Every row comes from one small tree of marks. Brackets hold a mark, then the marks that hang from it, in alphabetical order. Every link used is in the known rows. Which tree was each row made from?
In the rows, 128 means zero.
Known rows
{H {L {G B} {N T} P} Q}: [122  69 122 132 122 122 148 118 163 174 168 183 146  96 140 124 163 105
 124 105 105 113 168 184 169 177  69 161 154 158 165 193  94 144 132 143]
{W M}: [104  92 145 139 110 126 129  98 131 149  90 115 138 138 134 117 139 136
 124 100 127 148 155 177 143 192  90 109 100 106 133 169 141 165 133 107]
{D A}: [111  94 138 136 102 125 121  78 131 146 119 127 147 140 138 113 125 127
 140  85 151 150 127 194 147 192  93  96  96 107 149 176 142 167 130 130]
{G Q}: [ 93 105 133 157 119 112 127  91 121 151 132 119 163 134 143 109 119 119
 153  97 122 137 130 212 154 194 101 103 109  99 144 178 117 158 145 121]
{G B Q}: [101 101 132 170 122 122 119 107 113 138 149 121 172 132 137 121 128 127
 167  98 119 141 126 211 159 191 109 115 107 104 156 176 109 151 169 120]
{P B Q}: [126  95 133 197 124 125 134 111  99 147 122  90 160 146 155 132 125 101
 142  94 140 139 128 212 141 206 107  94  96  88 151 188 118 177 133 119]
{G B {Q {H L}}}: [128 122 135 139 142 129 135 124 105 150 141 148 161  92 146 116 139 138
 151 104 110 145 134 198 170 197 100 120 127 119 148 171 107 143 164 138]
{S B {Q {H {L G N}} P}}: [127 136 121 114 154 118 177 120 180 152  91 156 152  98 166 123 149 133
 102 103 123 122 138 175 171 175  87 164 168 103 140 163 124 152  86 109]
{P B {Q {H L}}}: [152 117 136 166 144 132 151 128  91 159 115 116 149 105 162 127 136 111
 127  99 132 143 136 198 152 213  98  99 116 104 143 184 117 169 128 138]
{D {A N U {Z L}}}: [ 73  96 117 143  48 108 158  84  90 116  98 128 177 192 131 140  88 122
 107  97 139 143 128 199 144 193  89  78 132 122 176 209 150  91 155 152]
{N A}: [117  91 138 154 100 114 113  89 135 156 109 116 134 121 143 111 114 136
 126  92 134 157 150 196 153 201 106  99  89 100 153 180 143 184 130 111]
{S B}: [118 115 137 148 110 131 129  97 154 139 103 107 135 138 144 114 134 136
 131  99 148 143 117 197 144 179 103 117 115  84 146 172 144 178 128  99]
{U {R D}}: [145 100 117 135 122 120 133  81 137 150 126 128 147 129 125 111 146 136
 141  88 146 143 125 201 148 182  85  97  81 107 163 181 135 215 138 147]
{N {A {Z L}}}: [109  89 128 155  65 115 124  90 112 127 104 115 137 123 125 115 103 126
 103 107 133 168 154 189 151 203 109  73  93 113 164 197 155 140 141 120]
{P B {Q H}}: [140 117 134 178 141 127 153 127  92 156 109 105 160 131 161 131 122 110
 136  92 131 148 144 199 147 209 102 105 104  90 142 181 123 177 129 119]
{U R}: [135 107 134 129 117 125 135  85 134 142 114 123 145 134 125 113 141 126
 134 101 141 143 135 194 148 186  91 103  87 101 154 173 147 194 134 121]
{P B {Q {H {L G N}}}}: [140 103 121 166 151 124 166 134 125 164 118 135 162 115 162 138 146 101
 117  96 121 124 145 192 158 198  83 115 133 118 149 188 116 164 122 152]
{L N P}: [ 98  93 117 161 116 124 158  87 157 166 127 136 136 136 144 126 137 108
 125  87 120 111 153 182 142 173 100 116 126 125 148 176 130 180 133  99]
{H {L {N A T}} {Q {P B}}}: [145  86 122 155 130 121 127 132 113 161 144 159 129  71 156 124 145 125
 100 106 127 141 169 181 178 214  81 140 126 143 170 190 100 148 117 134]
{Z {L G} T}: [112  79 138 130  58 115 124  89 175 140 116 125 144 108 126 101 141 114
 113 111 130 132 151 187 140 175  78  89  85 124 139 192 130 176 135 139]
{Q P}: [122 106 131 154 114 124 136  93 135 152 105 127 142 111 161 114 126 143
 140  91 140 143 140 179 149 191 112 110 101 104 147 167 129 174 127  89]
{L N {P B {Q H}}}: [122 106 113 192 151 126 181 125 114 169 128 130 154 139 158 146 131  91
 121  84 121 117 165 181 146 190  98 123 130 117 149 182 116 181 120 104]
{Q H P}: [138 130 134 133 132 125 157 112 125 162  91 145 142  95 168 115 123 153
 132  89 131 154 156 164 156 194 107 121 108 106 136 159 135 174 122  87]
{Z {L {G B} N P}}: [100  74 116 173 101 125 154 105 183 143 142 149 155 129 128 136 148 110
 118 105 124 109 159 176 143 159  98 119 126 150 161 184 123 160 150 126]
{H {L {G B}} Q}: [132  79 145 125 112 125 122 112 155 154 143 154 158  93 142 114 153 121
 151 113 120 133 129 199 159 192  84 126 140 130 160 192 112 125 138 150]
{M T W}: [121 101 126 109  87 132 160  95 154 139  90 116 124 132 151 129 121 129
 132  91 105 149 148 226 133 194  91 101  97 102 141 176 138 143 158 112]
{L N}: [101 101 123 147 113 125 137  89 150 154 115 120 141 131 141 120 135 116
 127  94 117 122 136 198 147 183  94 103 114 116 143 174 136 174 152 122]
{U {R {D {A {N T} Z}}}}: [121  87  95 124  92 108 150  87  95 139 128 142 160 166 117 121 118 133
 119  80 144 151 143 196 163 186  63 113  91 114 182 193 135 181 141 165]
{P B}: [133  97 136 175 106 136 130 108 124 141 109 104 141 135 151 124 137 127
 141  93 142 144 126 194 139 192 112  95  92  94 154 178 137 176 145 115]
{W {M T}}: [113  91 137 117  95 119 143 104 135 144  82 119 121 139 135 124 140 129
 120  89 114 149 164 195 142 190  76 115  95 104 134 169 135 146 137 107]
{N {A U}}: [112  99 136 151  92 108 124  86 126 155 100 126 146 146 150 124 110 141
 121  88 134 156 142 203 151 200 104  94 101 102 164 195 143 166 134 119]
{A U}: [109 112 137 140  92 118 139  82 128 151  98 123 152 155 153 125 124 134
 135  90 130 142 122 206 140 189 103  91 112 101 154 190 139 157 147 123]
{G {L {N {A Z}} {P B Q}}}: [117  89  95 219 129 119 159 108  88 154 152 117 158 152 148 147 116  96
 106  82 132 131 157 198 159 191 114  99 124 128 180 202 118 170 136 117]
{Z {L {G B Q} N} T}: [ 88  77 117 154  84 112 126 110 165 130 156 139 172 113 115 120 148 100
 120 113 109 113 153 194 157 170  73 111 105 143 153 193 104 151 164 152]
{S B {Q {H L} P}}: [140 150 136 114 147 126 163 114 146 146  88 137 140  89 167 111 139 144
 112 106 133 142 129 182 166 190 103 149 150  88 134 159 125 157  92  96]
{L {N {A U}} {P Q}}: [ 89  89 111 189 123  99 159  91 123 173 132 135 159 162 150 146 110  94
 107  80 122 120 164 200 151 195  96 112 132 123 166 205 118 171 114 109]

Which tree is each row?
[159 107 114 139 146 129 172 145 142 168 108 177 137  81 173 132 160 145
  99  92 126 135 173 153 173 184  81 147 126 136 156 169 116 172 117 131]	{Q {H {L G {N T}}} {P B}}
[ 85  95 113 144  48 112 154 100  94 131 103 112 148 154 129 117  94 122
  97 113 110 143 161 199 153 194  89 101 115 118 158 194 135 133 170 134]	{A {N T} {Z L}}
[115  90 105 211 146 121 137 105 115 165 175 125 161 134 143 141 126 110
 124  86 124 123 157 207 166 185 114 121 122 140 171 187 100 193 156 118]	{G B {L {N A} {P Q}}}
[108  79 107 164  78 129 156 100 103 123 136 145 140 150 123 138 130 103
  95  94 146 147 160 171 150 184  89  98 106 139 175 195 136 139 138 137]	{D {A {Z {L {N T} {P B}}}}}
[142 125 138 132 134 130 170 110 129 160 106 136 139 102 160 117 142 118
 123  99 116 133 144 187 152 193 107 126 136 102 138 172 122 162 111 117]	{S {Q {H {L {P B}}}}}
[106 104 125 179 133 120 127 115 109 136 146 134 175 118 151 125 126 140
 166  94 128 143 135 193 165 192 116 127 109 108 162 170 101 149 154  98]	{G B {Q P}}
[110 119 121 138 150 118 165 110 125 172 138 163 151  99 150 116 137 115
 126  96 106 119 153 185 165 188  89 122 148 133 141 175 109 152 132 130]	{G {Q {H {L N P}}}}
[123 116 119 161 153 126 167 127 115 163 139 157 153 105 154 128 143 114
 126  95 115 120 150 182 163 189  95 122 143 130 151 178 108 150 134 132]	{G {Q {H {L N {P B}}}}}
[135  98 139 167 121 127 133 120 113 144 123 129 155 109 160 123 129 127
 150 101 141 146 139 184 150 205 106 122 114 108 158 182 117 140 121  99]	{H {Q {P B}}}
[ 92  96 113 112  50 105 159  83  85 119 103 138 178 195 118 135 103 118
 111  85 137 144 136 190 151 187  64  96 110 108 183 211 150 122 137 144]	{D {A N {U R} {Z T}}}
[120 109 122 108  56 113 152  81  96 121  98 133 157 162 119 125 128 118
 114  94 127 155 136 188 144 185  80  83  92  99 175 210 152 143 139 125]	{A {U R} {Z T}}
[118 115 116 191 148 124 125 111  99 143 168 132 180 114 155 124 130 148
 161  93 132 140 127 206 174 185 124 121 115 125 167 170  90 161 172 116]	{G B L {Q P}}
[134 133  98 177 172 122 163 138  89 166 153 153 164 107 167 129 135 140
 115  88 118 136 165 189 187 186  96 142 121 137 156 166  89 183 153 131]	{G {L {N T}} {Q H {P B}}}
[137  90 131 185 128 131 149 106 113 160 137 122 139 116 157 127 144 101
 130  96 142 124 135 194 142 199 107  99 123 115 156 192 109 171 118 122]	{H {L {P B Q}}}
[169 125 133 147 139 140 157 134 111 154  98 150 133  73 175 123 147 154
 123  95 142 151 145 158 159 200 109 114 116 116 150 166 127 163 122 112]	{Q {H L} {P B}}
[101 103  94 138  74 101 176  89  87 131  96 130 182 198 131 141 102 135
 123  84 125 137 124 205 148 184  82  93 126 103 192 213 145 135 158 152]	{A N {U {R D}} Z}
[ 82  92 117 133  39 111 150  94 101 135  95 105 155 156 134 114  96 116
 121  93 106 135 146 192 145 189  86  96 112  96 154 197 140 134 155 110]	{A N {Z T}}
[131 141 123 124 153 118 160 120 152 150  95 145 137  86 162 120 135 140
  90 103 126 139 146 178 177 193  97 156 154 101 144 163 126 159  88 101]	{S B {Q {H {L {N A}}} P}}
[142 100 120 143 138 132 179 127 162 172 114 170 139 102 160 133 158 122
 111  89 122 117 160 160 154 173  86 129 143 136 152 178 130 165 118 131]	{Q {H {L G N {P B}}}}
[115  99 122 104  61 114 145  74  93 117 110 146 162 171 115 128 126 117
 115  84 149 162 132 184 149 188  71  83  90 107 180 209 155 136 127 140]	{D {A {U R} {Z T}}}
[119  90 119 137  49 105 147  85 104 123 114 145 145 145 110 128 116 117
  84 102 138 159 170 174 147 190  88  81  88 124 185 219 151 149 121 119]	{N {A {U R} {Z {L P} T}}}
[103 100 119 121  92 105 153  89 102 145 116 146 168 192 131 133 112 133
 110  87 142 140 145 203 160 188  63 127 108 114 175 191 134 166 137 155]	{D {A {N T} {U R}}}
[103  82 101 176 137 106 156 128 145 158 141 158 171 134 158 135 142 119
 123  88 120 121 167 182 174 175  80 152 117 124 166 179  98 169 125 127]	{L {G {Q {P B}}} {N T}}
[ 93  88 124 135  88 112 136  91 116 156 119 127 151 161 142 116 106 130
 121  86 135 140 149 201 159 192  75 125 107 111 152 177 127 169 142 138]	{D {A {N T}}}
[108 102 104 148 152 108 163 140 142 164 144 180 177 113 155 134 140 135
 129  89 101 131 181 173 187 174  77 173 127 134 158 167  95 164 143 123]	{L {G B {Q H P}} {N T}}
[ 91 111 110 133  70 105 178  92  85 125  85 125 180 203 131 143  97 126
 117  96 120 136 133 200 147 187  87  99 131  98 185 207 156 118 153 128]	{A N {U R} Z}
[100  72 118 153 110 105 135  99 182 163 113 141 151 134 142 126 128 121
 113  88 120 128 161 187 159 178  84 120 113 121 160 185 141 177 123 129]	{L G {N A}}
[ 90  89  98 145  70 103 155  80  94 139 107 135 176 188 142 135  97 138
 133  67 140 145 115 206 147 188  84  85 124 110 183 211 136 129 153 164]	{R {D {A N U Z}}}
[114  89 119 191 103 135 153 106 146 139 131 124 137 127 135 135 144 104
 108 107 137 114 151 179 134 176 107  94 115 139 156 184 129 168 146 121]	{Z {L N {P B}}}
[ 88 105 122 139  77 104 154  96 110 163  99 123 158 179 156 127 102 138
 116  91 111 130 148 214 153 189  83 125 124 106 158 192 122 161 161 133]	{A {N T} U}
[123  86 104 178 147 112 190 136 141 184 135 157 159 144 160 146 140  92
 106  81 115 116 192 174 160 176  75 156 127 125 155 186 105 196 107 120]	{L G {N T} {P B {Q H}}}
[121 137 125 149 151 118 143 104 103 166 140 133 168 117 153 107 120 137
 142  94 117 143 136 212 171 188 104 108 121 117 139 170 111 173 159 137]	{G L {Q H}}
